Each row was made from one walk, in order. Every step used is in the known rows, and no mark comes twice. Write each row's walk.
In the rows, zero is written as 100.
Known rows:
sipetol naluk mumig pofe:  65 152 104  83 114 181  67  77 132  93  86  90 115 100  94  87 101  85 100 101 142  97  74
pofe sipetol: 107  82 104  89 130 122 100  86  75 119  94 130 119  92 102 120  83  89 123 108 105 116 131
kilug naluk:  87 118  91  92 119 137  73 100 123  81 109 104 101  69  83  90 105 142  95 113 144 115  88
vobi keke naluk sipetol:  73  93 135 112 106 159 106  88  97  84 110 122 111  93  92  50  92 151 129 103 121 156 101
vobi kilug: 106 153 104 111 107  98 105 119 109 103 120 125  96  75 113  67 106 129 103 102 147 110 117
kilug naluk mumig pofe sipetol:  71 122  98  52 141 167  56  88 115  88 104 114 131  95  85  95  88 104  98 121 144 106 104
vobi keke: 102 107 108 103  95 130 111  96 103  88 115 115 108  76  83  70 104 143 111 103  96 118 105
mumig naluk: 104 144 102 103 105 134  83  88 110  62 103  99  80  82  72  96 111 131  94 105 128 110  75
vobi keke naluk sipetol pofe:  64  90 139 132  92 161  88  79 105  77 106 115 114  91  91  54  81 161 110 105 122 165 100
sipetol naluk:  88 131  97 112 108 151  89  87 129  90  83  88  99  82  96  95 115 107 104  94 134 117  74
vobi keke naluk mumig pofe sipetol:  67 106 128  71 115 172  86  64  88  91 110 130 133 103  87  75  88 103 121  97 122 133 111
pofe kilug naluk: 101 113  80  92 145 138  70 100 105  96 110  96 112  84 111 113 105 127 125 123 155 108  93
vobi keke naluk mumig pofe kilug:  67 121 122  81 117 174  76  68  93  90 116 115 128 102  97  76  93 113 127 102 136 121  97
kilug naluk mumig:  63 119  96  79 134 155  58 100 130  92 106 110 114  88  86  94  98 131  99 134 138  99  83
pofe kilug: 107 108  89 107 133 127  87  95  85 117 109 102 106  91 120 119  91 109 132 115 133  94 101
mumig naluk sipetol pofe kilug:  92 118 113 135 115 153  68  90 114  59  94  91  94 100  92  85  86 156 101 127 134 142  81
pofe kilug naluk mumig:  80 112  83  83 157 153  58  99 110 106 107  99 122  99 114 114  99 118 128 137 151  94  87
kilug pofe sipetol naluk:  87 103 114  99  97 129  74  88 111 118  85  97 104 101 106  76 105 118  91 110 128 131 108
vobi kilug pofe sipetol: 101 134 115 103 101  89  91 117 102 120 116 127 103  90 122  50 104 134  93 110 150 125 137
keke pofe kilug:  62 108 105 104 126 140  71  71  64 119 109  99 124  78 118 149  84  95 119 108 137  90 108
kilug pofe sipetol:  92  90 118  98  97 111  76  91  91 129 100 113  99 101 106  79  90 125  92 115 118 118 126
mumig pofe sipetol: 109 120 108  69 114 141  87  73  78 102 106 120 115  92  92 101  75  78 104  86 123 110 133

Which walk is each row?
 51 100 105  97 144 159  66  86  78 102 107  96 132  80 116 127  87 121 123 125 155 117 105 -> keke pofe kilug naluk sipetol
 73  86 128 152  98 144  78 100 115  96  95 106 101  97 103  72  58 154  94 124 115 138 106 -> naluk sipetol pofe
 74 119 112  61 132 162  71  76  90 116 102 125 129 111  97 104  68  71 108 114 116  85 121 -> naluk mumig pofe sipetol
 97 132  97  76 133 163  68  93  99  81 115  94 114  93 107  82  84 118 116 110 164 117 105 -> mumig pofe kilug naluk sipetol
 87 121 120 136 100 152  72  91 122  55  93  96  88  95  80  75  86 162  85 121 126 144  81 -> mumig naluk sipetol pofe
 70 102 117  91 107 142  64  86 113 127  84 102 114 115 108  77 101 112  94 121 126 118 106 -> kilug pofe sipetol naluk mumig
 63 133 101 100 122 170  75  86 135 103  81  94 113  99  98  96 107  97 109 113 130  99  71 -> sipetol naluk mumig
 79  97 102  80 146 160  86  79 104 115  73 116 135 109 106 116  96  72 125 114 114 118 105 -> pofe sipetol naluk mumig
 71 151  98  81 129 183  66  77 126  98  87  84 121 105 108  97 102  79 115 106 149  97  76 -> sipetol naluk mumig pofe kilug
 69  97 109 124 114 155  59 105 136  73  98  99 107  84  91  69  80 170  86 129 142 150  93 -> kilug naluk sipetol pofe
 82 172  99  73 125 134  71 117 131  83 124 121 115  81 102  54 107 128  92 114 175 108 107 -> vobi kilug naluk mumig pofe
 89 104 101 149 102 129  51  79 109 103 100  92 107  88 114 120  74 128  91 114 128 110 100 -> sipetol pofe kilug
 66 139  98  65 126 167  51  90 127  82 113 105 117  88  81  84  92 118  89 120 150  96  89 -> kilug naluk mumig pofe
 84 107  93 135 110 139  39  81 124  86 101  87 112  81 107 115  83 142  84 120 146 123  92 -> sipetol pofe kilug naluk
 39 100 113  82 136 167  72  60  79 119  81 111 147  91 105 148  88  67 114 108 123 110 112 -> keke pofe sipetol naluk mumig
 67 105  95 128 120 150  29  81 127  94  99  91 121  93 108 117  77 136  84 133 142 111  89 -> sipetol pofe kilug naluk mumig
 75 137 105  72 132 165  63  81  96 116 111 108 120 112 110 104  74  84 115 118 136  70 102 -> naluk mumig pofe kilug
 84 140 108 123 114 124  78 128 138  74 114 116 109  76 110  42  98 171  87 122 168 152 110 -> vobi kilug naluk sipetol pofe
 49  94 142 147 101 162  63  75 104  93  96 113  98 101 105  77  62 139 102 108 147 156  94 -> keke naluk sipetol pofe
 95  96  90  98 155 150  78 113 102  96 106  98 116  95 118  92  95 141 138 136 153 126  95 -> pofe kilug naluk sipetol
 80  84 118 150 117 147  72  99 107 103  95 100 109 104 121  84  58 149 112 132 125 135 107 -> naluk sipetol pofe kilug
 50 133 122  84 128 176  52  60  88 107 111 114 115 111 109 103  77  81 120 101 165 102  90 -> keke naluk mumig pofe kilug
